(in the rows, 128 means zero)
Known rows, with every step that occurs
H, J: [126 100 110 151 117 119 118 125 116  90  48 113 114 133 132 129  96 119
 209 170 162 152 163 138 116 116 105  84 144 128 161 162 147 124 167  85
 171 104 144 136 114 137 146 142 141 119 162 141 164 152 131]
J, H, Y: [116 146 112 124 103 119 121 152  69  53  81 115  87 136 103 129 129 152
 190 131 117 176 155 150 124 106 157 115 125 171 135 165  96 106 117 106
 177 108 102 115 153 161 143 184 113  94 117 132 168 132 177]
V, B, N: [ 91 107 118 139 109 126  88 168 186 127  98  81 111 220 153  97 130  85
 105 138  74 187 168 142  86 141 131 117 131 113 133 170 100 139 129  80
 141 142 150 124 147 156 142  96 150  67 147  88 106 116 129]
S, B, N: [104 119 106 152 100  71 101 153 177 123  77  68 102 199  93  75  99 116
 110  89  63 165 189 173 119 100 129 113 122  86  96 194 111 152 152 110
 116 115 154 169 148 139 170 121 118 110 149 106  93 124 160]
R, A: [114  77 135 124  98 107 114 117 154 138 120 124 143 168 113  79  84 104
 162 165 141 178 179 147 131  90 103 158 159 149 115 195 144 158 166 117
 151 114  97 149 127 114 135 129 143 141 137 141 114 144 116]
D, M, H, J, V, B: [101 103 140 164  96 131 131 167 224  95 137  84 114 132 155 137 172 104
 138 198 141 151  74 124  98 108 129  95 155 151 165 186 130 113 137 115
 145 114 116 148  78 163 100 106 157  94 124 111 126  75  99]
H, Y: [134 137  95 113  98  97 103 165 116  94  87 127 101 143  89 107 133 143
 219 136 136 164 153 144 108 103 136 119 136 134 150 181 138 138 127 115
 169 113 135 135 113 154 130 166 136  81 110 148 147 130 162]
B, V, M, H, Y: [138 143 140  90 122 115 100 144 180 174 138 147 146 149 102  92 151  92
 146 174 149 162  92 130  90 132  79  79 112 193 148 137 179 156 118 122
 178 127 152 113  83 180 147 126 123 111  91 128 112 142 144]
M, H, J, V, A: [138 120 148 152  93 135 132 171 146 116  69 128 145  86 140 124 152  90
 142 228 153 123 110 159 118 117  86 104 139 142 157 162 177 113 124  94
 141 135 106 122  94 150 115 101 105 123 115 127 154 113 124]
D, M, H, A, V, B: [ 87  98 126 172  94 119 114 192 234 122 174  71 113 150 144 128 195 147
  98 185 137 114  90 144 101  73 114 102 145 136 163 181 123 120 115 130
 131  93 116 143  68 131  88  95 139  59 142 114 122  98 105]
R, A, H: [114  83 129 118  85 110 110 126 168 159 128 136 107 144  81  47  99  97
 139 196 151 164 165 150 138  74  92 147 135 135 108 197 131 151 126  99
 128  98  96 135 147 115 104 134 136 150 127 124 102 110  98]
B, V, M, H, J: [135 125 145 108 132 126 108 121 182 174 118 141 152 145 121 101 134  77
 141 194 163 154  94 129  94 141  66  63 118 191 154 131 182 146 136 108
 180 122 158 118  81 174 155 115 128 128 116 126 121 153 129]
D, M, H, J, V: [ 98 117 124 157  94 134 147 158 204 101 129  81 115 118 139 130 158 118
 155 197 141 147  92 127 109  96 116  92 157 156 155 172 140 110 129 122
 136  99  95 164  78 146 102 118 152 105 125 123 131  92 103]
V, J, E: [170 173 112  93  95 142  77 154 140 103  93 120 101 144 109 156 124 118
 162 184 147 146 189 145 126 133 167 104 171 145 141 119 162 142 154  84
 180 118 131  68  68 169 137 129 169 100 192 102 169 129 117]
E, J, H, M, V: [109 147 138 167 166  69 156 135 109  68 121  71 134 137  70 143 144 148
 131 129 139 159 159  93 105  97 123  80 152 180 151 138  67 129 113  98
 174  89  93  55 154 139 180 149 117  79 155 105 179 133 143]
H, A: [106  99  87 150  97 130 104 169 137 103  89 102 135 161 116 121 116 170
 153 148 132 114 162 162 139  80 100  95 126 122 187 162 136 134 137  97
 167  95 137 136  91  97 157 134  94  75 177 120 144 181 143]
N, B: [ 87 102  78 133  79 110 119 126 126 116 103 110  92 149  45 121  89 130
  95 140 118 141 194 136 166  87 128  92 142 158 127 151 156 134 185  73
 126 127 107 147 100 140 137 141 111  98 157  91 112 120 168]
D, M: [ 82 127  86 146  99 133 120 135 192  95 147  69  89 178 121 129 129 153
 147 141 116 183 142 115 135  87 133 121 154 159 136 168 114 139 134 141
 147  81 118 172  86 121 105 135 171  68 145 129 113 137 138]
S, B: [128  99 110 164  90  67  95 143 153  96  91 110  92 182  84 100 104 136
 122  95 107 139 176 159 144  89 125 125 121 106 114 206 128 164 163 122
 132 112 162 151 110 137 153 133 122 100 140 121  93 133 166]
M, H, A, V, B, S: [120  92 135 170 107 104 121 197 180 137 127 140 141 117 137 101 183 139
  82 203 140  65 115 169  93  90  55  94 129 123 160 166 145 124  92  94
 118 121 118 105  95 145 122  77 108  86 122  99 133 112 110]
R, A, V: [142  99 174 152 112  93 142 153 145 153 134  96 136 144 116  98 118 103
 147 184 152 155 199 146 113  82  90 159 178 117  82 181 149 164 158 129
 111 108  63 152 140 122 120 102 141 135 127 148 138 109 104]
E, J: [113 142  94 133 118  96 116 141 153  91 124  94 118 191  62 120 120 136
 138 125 153 166 163  88 128  97  91  96 156 132 160 151 112 153 123 121
 169  88 122 107 105 146 159 120 164  49 171 121 150 116 141]
H, M: [139 116 109 186 148  99 120 124 120 117  76  87 137 142  96 112 109 144
 190 135 118 151 179 116 138  93 137 115 132 184 155 160 120 160 149  76
 154  74 144 101 128  97 136 144 105  83 151 117 139 170 142]
N, B, V, A: [112 146 104 117  99 132 115 124 136 135 115 126 117 140  43 140  94 136
  70 162 139 163 171 145 174 119 112  86 154 189 125 122 188 149 170  94
 140 151 129 150 101 156 144 130  87 114 141 102 100 137 202]
S, B, V, J, H, Y: [171 160 137 118 122  72  99 132 124  89  90 122 101 150  73 127 122 132
 153 113 137 161 145 159 101 136 143  89 122 132 108 183 143 151 155 121
 174 153 176 116 125 194 172 151 123 133 137 130 124 112 189]
R, A, H, M: [130  84 137 146 117  97 113 115 167 164 115 118 128 130  71  53  99 105
 169 195 152 161 166 137 143  70 112 140 135 163 126 200 121 159 137  79
 135  79 108 120 162  99 109 145 114 155 130 115 112 117  96]
B, V, A: [139 168 125 124 126 148 103 134 139 134 108 135 134 155 112 132 115 138
 115 167 144 189 149 150 144 139  80 116 152 180 129 126 177 168 107 131
 163 136 151 131 107 135 138 118 115  96 120 141 107 176 194]
V, J, H, Y: [158 177 111  88 119 128 107 131  69  77  76 106  98 130 108 143 136 123
 202 171 136 176 155 135  87 136 167 106 119 139 136 149 124 113 147  97
 201 146 128  86 127 181 128 154 145  99 171 137 194 131 156]
N, B, V: [ 96 121  88 123  95 114 129 111 134 129 115 126 107 144  39 125  85 131
  85 139 134 154 185 134 155 111 102  67 151 188 122 131 178 144 167  74
 129 139 115 146 101 158 158 142 106 114 143  91  95 123 179]
N, B, V, M, H, Y: [112 132 114  88 100 104 111 134 169 165 140 137 124 132  33 107 127 100
 100 168 146 145 123 132 127 112 115  56 123 203 143 138 189 139 176  84
 153 147 131 137  80 195 152 141  92 123 116  96 106 102 169]
M, H, J, V, A, R: [154 101 166 160 110 141 119 192 127 124  79 127 124  76 147 128 138  87
 137 237 161 119 126 152 103 109  77 100 138 125 146 156 189 109 132 115
 127 119 101 119 103 172  93  97 116 111 112 141 159  93 125]
M, V, J, E: [132 145 141 105 116  88 124 168 135 110 116 126 117  92 125 152 167 105
 120 190 139 124 183 160  65 140 127  94 174 127 103 109 169 137 127  94
 153 168  91  51  77 154 137 129 157 124 138 111 159 168 104]
A, H, M, V, B, N: [104 109 131 165 142  81 121 164 170 160 100  85 100 112  91  66 166  97
 107 185 107 141 155 141  78 104 112  86 107 132 119 158  95 141  77  49
 109 107 129  69 175 122 108 131 103 110 114  78 107 125  96]
M, H, J: [ 98  76 104 147  97 106 110 129 145 122  71 145 127 113 131  92 133  94
 165 195 158 119 125 158 105 103  76  88 124 147 156 172 168 110 127  77
 155 112 131 116  88 137 118 127 137 120 132 131 143 132 117]
D, M, V, A, H: [ 78 140 127 138 112 113 131 163 203 123 169  81  87 117 115 128 182 145
  85 191 126 164 120 145 110  94 115 121 153 138 108 152 124 135  91 154
 127 124 101 145  98 116  70 124 136  98 105 133 106 154 132]
R, A, H, Y: [128  99 133  98  81  96 104 143 161 149 120 141 104 130  65  47 113 105
 187 191 164 170 148 155 122  77 113 142 137 132 120 210 132 148 125 103
 144 106 103 138 150 139 105 158 132 154 106 137 116  91 110]
A, H, M, V, J, E: [148 142 128 145 130  88 116 161 149 142 101 114  90  68  66 104 163 119
 137 210 148 112 165 144 107 101 134  78 134 156 126 131 129 146  92  50
 131  93 115  36 127 132 103 148 112 128 134  85 143 127  90]
E, J, V, A: [162 197 150 141 115 133 143 199 156  84 122  75 144 159  74 160 143 133
 112 168 145 170 147  90 138 112 101 117 175 126 161 140 126 158 122 147
 153 117  90 116 117 159 155  92 122  52 146 115 164  89 151]
E, J, H, A, V, B: [123 145 147 167 131 104 127 189 134  58 137  64 119 177  93 161 161 160
 103 144 159 137 144 108 114  92 119  79 153 125 176 148  70 121 121 112
 173  90 103  82 141 165 175 115 119  46 185  97 190  87 138]

Rows
[170 146 167 166 116 146 152 201 162  81 108 123 130 145 142 148 143 118
 105 179  96 149 143 109 106 146 100 125 162 132 141 164 115 153 128 114
 115 156  97 117 135 191 149  80 132  84  94  76 112  86 119] -> J, V, B, S
[122 103 135 184 165  59 149 136 119 124  92  93 149  99 106 115 144 129
 160 148 115 131 179 130  87 105 114 104 141 172 127 147 127 154 129  81
 138 113 116  75 129  95 140 143  97 107 118 118 137 198 126] -> H, M, V
[194 189 156 139 110 121 120 198 127 123 112  86  95 118 114 166 161 126
 143 199 155 118 209 140 102 116 137 110 186 103 100 110 169 153 140 105
 122 103  88  85  92 171 113  98 164  89 168 116 192  89 106] -> A, V, J, E
[140 113 148 136 107  70  88 136 201 152 131 132 125 175  82  89 130  97
  91 123 127 139 116 154 119 114  94  94 103 153 118 182 162 174 155 133
 148 124 178 134  85 170 166 115 110 127 112 114  74 132 160] -> S, B, V, M, H
[ 66  98 134 154 120  90 131 162 215  93 175  78  97 156 148 140 182 128
  96 153 115 165 120 126  74 116 125 114 163 138 119 171 108 138 125 140
 138 145 111 132  87 137 102 117 168  78 110 120 101 143 114] -> D, M, V, B
[160 125 143 146 131 155  65 187 102 126 108 108  83 145 127 136 101 131
 110 185 137 169 186 141 142  95 103 147 140 121 119 141 170 147 141 164
 138  98 138 133 119 154  71 103 127  59 135 167 138 145 188] -> V, A, R
[158 114 202 136 124 102 134 159 174 183 155  86 151 157 120  96 130  81
 142 198 152 158 171 129 105  88  99 155 161 127  96 174 150 174 188 142
 127 105  75 150 128 140 122  90 132 137 127 144 145 118  92] -> R, A, V, M
[132  71 112 166 122 137  85 200 110 113 104  94 102 146 123 123  95 165
 141 165 147 105 188 149 118  62  85  88 121  95 165 155 151 126 148 128
 145  69 132 133 109 133 122 127 112  57 171 143 154 148 149] -> H, A, R
[120 118 159 186 180  88 154 133  96  71  99 113 128 107 133 142 147 148
 118 153  97 144 153 130  97 127 133 101 133 208 123 146  66 121 119  78
 153 130 107  56 180 147 161 144  92 121 106  85 143 172 142] -> J, H, M, V, B, S
[119 127 127 107 133  78 140 139 115 124 109 113 124 104 130 128 163  94
 126 186 134 138 176 146  44 139  91 103 142 103  95 130 161 140 128 105
 147 187 105  74  93 136 118 115 155 112 141 133 150 186 115] -> M, V, J
[137 160 103  94  94 131 110 127 143 130 114 132 104 128  37 156  96 126
  96 167 152 143 187 139 153 134 144  51 174 189 126 103 194 140 185  60
 151 146 120 105  77 187 164 141 125 128 174  77 126 102 162] -> N, B, V, J, E
[172 162 174 137 106 157 149 193 159 127 118  76 143 154 124 136 141  92
 131 184 102 159 143 103 117 124 117 119 135 139 140 141 143 160 160 132
 134 124  86 136 103 166 147  96 105  84 115 103 142 123 111] -> J, V, M
[160 110 201 114 115  81 126 172 181 189 160 108 155 131 111  79 161  71
 162 209 162 144 136 145  84  84 102 150 156 130 106 187 161 160 168 137
 135 116  78 142 118 159 112 102 127 145  97 152 148  93  93] -> R, A, V, M, H, Y
[157 145 171 133  96 149 146 199 175 145 127  96 153 134 127 117 164  74
 111 204 105 137 113 118 107 117  97 115 123 151 144 147 154 146 135 121
 128 128  80 124  85 166 130  87 106  89 101  96 132 109 101] -> J, V, M, H
[154 139 172 138  96 152 142 215 183 143 127  90 170 130 130 123 167  93
 112 207 112 113 107 130 111 102  99 100 120 141 173 147 154 142 141 118
 138 125  87 126  81 153 148  88  79  88 117  95 142 122  99] -> J, V, M, H, A
[148 170 135 147 111 117 158 186 152  75 122  75 134 166  71 148 136 130
 129 146 140 162 159  79 120 106  94  97 171 121 157 145 116 153 120 128
 144 103  77 110 116 163 170 105 146  52 149 103 160  77 125] -> E, J, V
[105 123  77 129 107 115 141 116 137 114 105 147 103 132  44 121  82 156
  89 149 111 135 182 126 163  98  97  84 155 174 122 143 143 129 173  81
 113 133 108 155 119 168 153 124 114 120 138  78 102 119 168] -> N, B, S
[150 165 158 127 116 117 144 192 194 120 152  81 156 166  77 127 164  89
 108 176 145 147 113  75 106 108  89  89 146 142 171 141 128 153 128 136
 153 108  87 101  90 184 160  85 133  60 136  93 160  73 104] -> E, J, V, M, H
[139 107 151 119 139 136  88 162 177 185 149 130 141 151 120 103 131 104
 103 190 155 130 109 133  92 111  52  65 105 170 155 126 188 147 129 133
 163 101 147 115  79 174 138 106 114  93 120 129 120 149 139] -> B, V, M, H, A, R
[149 127 137 158 177  66 142 127 115 129  89  87 151  93 108 130 150 114
 172 172 128 133 177 124  64 125 129  97 135 156 128 139 141 155 149  72
 156 138 130  56 117 108 129 132 114 112 147 122 160 194 117] -> H, M, V, J
[ 92 137 115 119 128  99 143 137 185 109 158  70 103 129 131 147 172 125
 130 178 128 163 136 123  61 116 122 104 161 130 106 144 135 131 134 142
 149 148 104 128  76 135  97 118 178  96 146 136 136 161 112] -> D, M, V, J
[132 108 123 150 130 119 103 148 172  96 112 159 111 182 137 119 126 132
 107 155 111 152 138 120 106 139  94 122 143 148 143 176 103 149 129 103
 148 147 159 107 125 179 139  90 159  81 119  92  95 125 136] -> V, B, S
[121  87 155 193 167  54 131 150 144 115 104  96 148 119 123 124 163 113
 139 151 116 134 161 125  75 122 131 110 141 166 139 163 117 157 138  69
 145 133 137  57 128 113 134 126 105  92 114 103 128 177 119] -> H, M, V, B
[180 171 142 143 126 114 139 168 105 136 105  72 100 128 122 145 157 110
 146 199 148 133 200 126  76 117 102 120 154  79  93 130 164 154 142 114
 120 125 101 109 110 154  94  86 164  77 168 139 181 108 114] -> A, V, J
[ 63 114 115 146 115  93 148 148 188 101 164  71 100 133 128 131 167 142
 116 153 116 161 139 131  85  98 111 112 165 144 107 156 120 132 115 147
 133 125  89 148  88 117 106 132 162  91 115 130 111 165 124] -> D, M, V
[120 131 122 185 144 120 135 119  73  75  76  80 117 136 110 133 109 152
 167 133 103 167 175 125 148  96 158 111 122 211 143 151  79 123 133  76
 166  74 112  86 167 116 152 168  90  94 149 104 159 164 158] -> J, H, M
[132 154 109 125  89 151  82 161 141 140  99 122  85 138  91  99 135 129
 101 204 138 162 147 158 170  95 106 141 115 132 133 153 143 150  85 116
 141 107 142 128 125 118  72 119 105  88 130 128 115 144 161] -> V, A, H
[154 110 168 186 184  79 120 168 105 132 103  89 133  85 116 132 143 131
 136 180 130 138 183 135  97 101 113 119 142 159 118 136 148 154 140 114
 133 110 127  78 136 116 103 125  86  94 112 144 148 192 154] -> H, M, V, A, R
[104  52 109 157 101 123  83 189 140 140 115 130 115 123 126  88 132 131
 109 192 145  82 142 166 106  62  63  92 105 121 162 164 169 109 109 108
 133  84 123 111  82 134  99 113 117  71 141 130 136 129 129] -> M, H, A, R
[164 133 185 128 124 110 144 139 113 140 128  86 132 131 125 121 123  92
 153 208 155 163 192 144  92 102 117 151 170 117  79 169 142 146 172 120
 133 131  61 118 154 147 118 103 147 146 156 142 173 102 102] -> R, A, V, J, H
[ 86 145 125 121 132 109 153 132 157  90 155  63  93 123 141 157 171 131
 122 175 120 173 133 125  66 119 140 102 154 146 101 140 110 114 129 137
 157 145  88 119  99 144 103 133 166 101 145 128 147 160 123] -> D, M, V, J, H
[124 106 166 144 144  98 113 192 103 128 126 117 104  93 137 133 149 116
  80 193 130 141 183 159  80 111  74 129 150 109  83 130 172 141 115 160
 121 151  98 101 114 140  85 107 121  91  95 160 134 183 159] -> M, V, A, R
[154 156 119 155 122 138  87 151 141 142  88 106 108 120  78 102 134 139
 129 204 138 157 148 142 174  90 126 136 115 160 149 153 131 158 103  97
 145  89 156 108 138 103  77 126  77  91 135 123 126 152 161] -> V, A, H, M
[141 122 130 148  95 132  96 159 141  74  55 130 108 120 123 154 104 135
 203 172 169 138 170 158 147 119 149  71 187 156 169 138 155 121 165  71
 174  78 129 107  93 158 170 159 141 133 159 111 176 125 118] -> H, J, E
[162 180 158 129 124 124 146 190 180 104 144  66 148 178  75 144 146 107
 126 161 139 167 134  63 110 113 103  95 156 133 169 137 113 163 148 143
 160 102  92 112 104 181 173  93 135  56 150  99 165  85 114] -> E, J, V, M
[160 143 147 136 143 156  87 161 117 144 116 128 106 145 119 135  99 134
 106 178 154 180 169 139 128 126  67 110 148 160 112 121 189 162 116 157
 149 114 146 130 119 166 112 114 127  82 116 159 113 150 195] -> B, V, A, R
[129  83 146 124 120 134  74 186 180 179 143 111 135 154 129  90 143  92
 112 203 139 105 110 136  99  78  83  90  86 140 175 150 164 131 153 128
 162  88 141 113  67 158 110  97 104  76 139 124 139 148 115] -> V, M, H, A, R
[143 162 106 106 121 146 114 114  76  87  81  97 102 148 125 144 121 113
 156 177 129 172 173 129 101 133 147 113 120 142 123 137 122 117 150  91
 184 141 121  82 126 157 127 132 151  95 193 123 178 147 143] -> V, J, H
[108  99 154 183 173  59 136 154 157 134  98  68 153 134 131 109 160 103
 131 145  88 151 169 137  58 130 133 100 141 154 129 156 104 151 132  60
 136 137 134  70 157 117 146 121 102  97 122  94 129 174 115] -> H, M, V, B, N
[152 133 150 163 122 126 122 206 154 147 128  62 144 148 122 135 156 150
 134 182 140  97 157 145 110  79  96  91 128 100 167 137 143 149 156 121
 142  83 117 140  95 123 144  98  83  71 166 125 172 157 116] -> H, A, V, M
[159 129 148 167 109 140 159 169 114  77  43  93 130 108 138 152 111 113
 201 189 150 150 159 128 110 127 112  84 160 118 155 156 153 128 165  92
 144 120 100 142 123 155 155 128 120 121 139 125 172 114 117] -> H, J, V
[102  94 152 146 145  68 143 162 160 105 129 155 120 123 147 120 167 116
  79 167 110 131 145 142  52 148  70 109 155 129 103 155 120 142 105 111
 127 189 116  82 123 161 139 100 150 108  80 100  99 167 120] -> M, V, B, S
[158 142 149 154 164  73 130 148 129 120  94  98 145  84 104 149 157 124
 169 175 134 123 184 137  84 125 156  88 165 175 131 122 145 150 146  64
 160 122 119  36 106 121 144 141 115 121 146 107 169 179 108] -> H, M, V, J, E
[115 107 130 110 106 124  92 144 189 175 138 125 139 167 120  80 150  67
 117 188 123 139 105 131 111 104  94 114  93 172 151 154 156 146 140 116
 164 111 140 115  67 151 115 100 124  88 122 114 121 153 113] -> V, M, H
[ 64 103  87 143  87 122 116 134 215 121 159  93 102 157 123 103 156 131
 120 166 121 157 107 131 122  77 110 119 138 171 139 174 130 124 110 131
 139  86 111 154  67 121  85 122 165  74 129 126 104 121 122] -> D, M, H
[152 141 137 151 108  85  87 142 163 113 102 126 113 170  81 120 110 142
  95 112 128 162 152 168 151 119 106 116 135 137 112 178 161 180 145 145
 146 133 185 148 111 148 159 121 100 117 122 135  79 147 205] -> S, B, V, A
[128  87 153 162  91 119 128 173 161 107  79 129 137 108 155 119 160  71
 138 212 152 119 105 150  89 126  93  91 134 135 165 180 161 112 129  74
 138 142 111 103  94 168 124 100 128 111 115 107 143  86  99] -> M, H, J, V, B
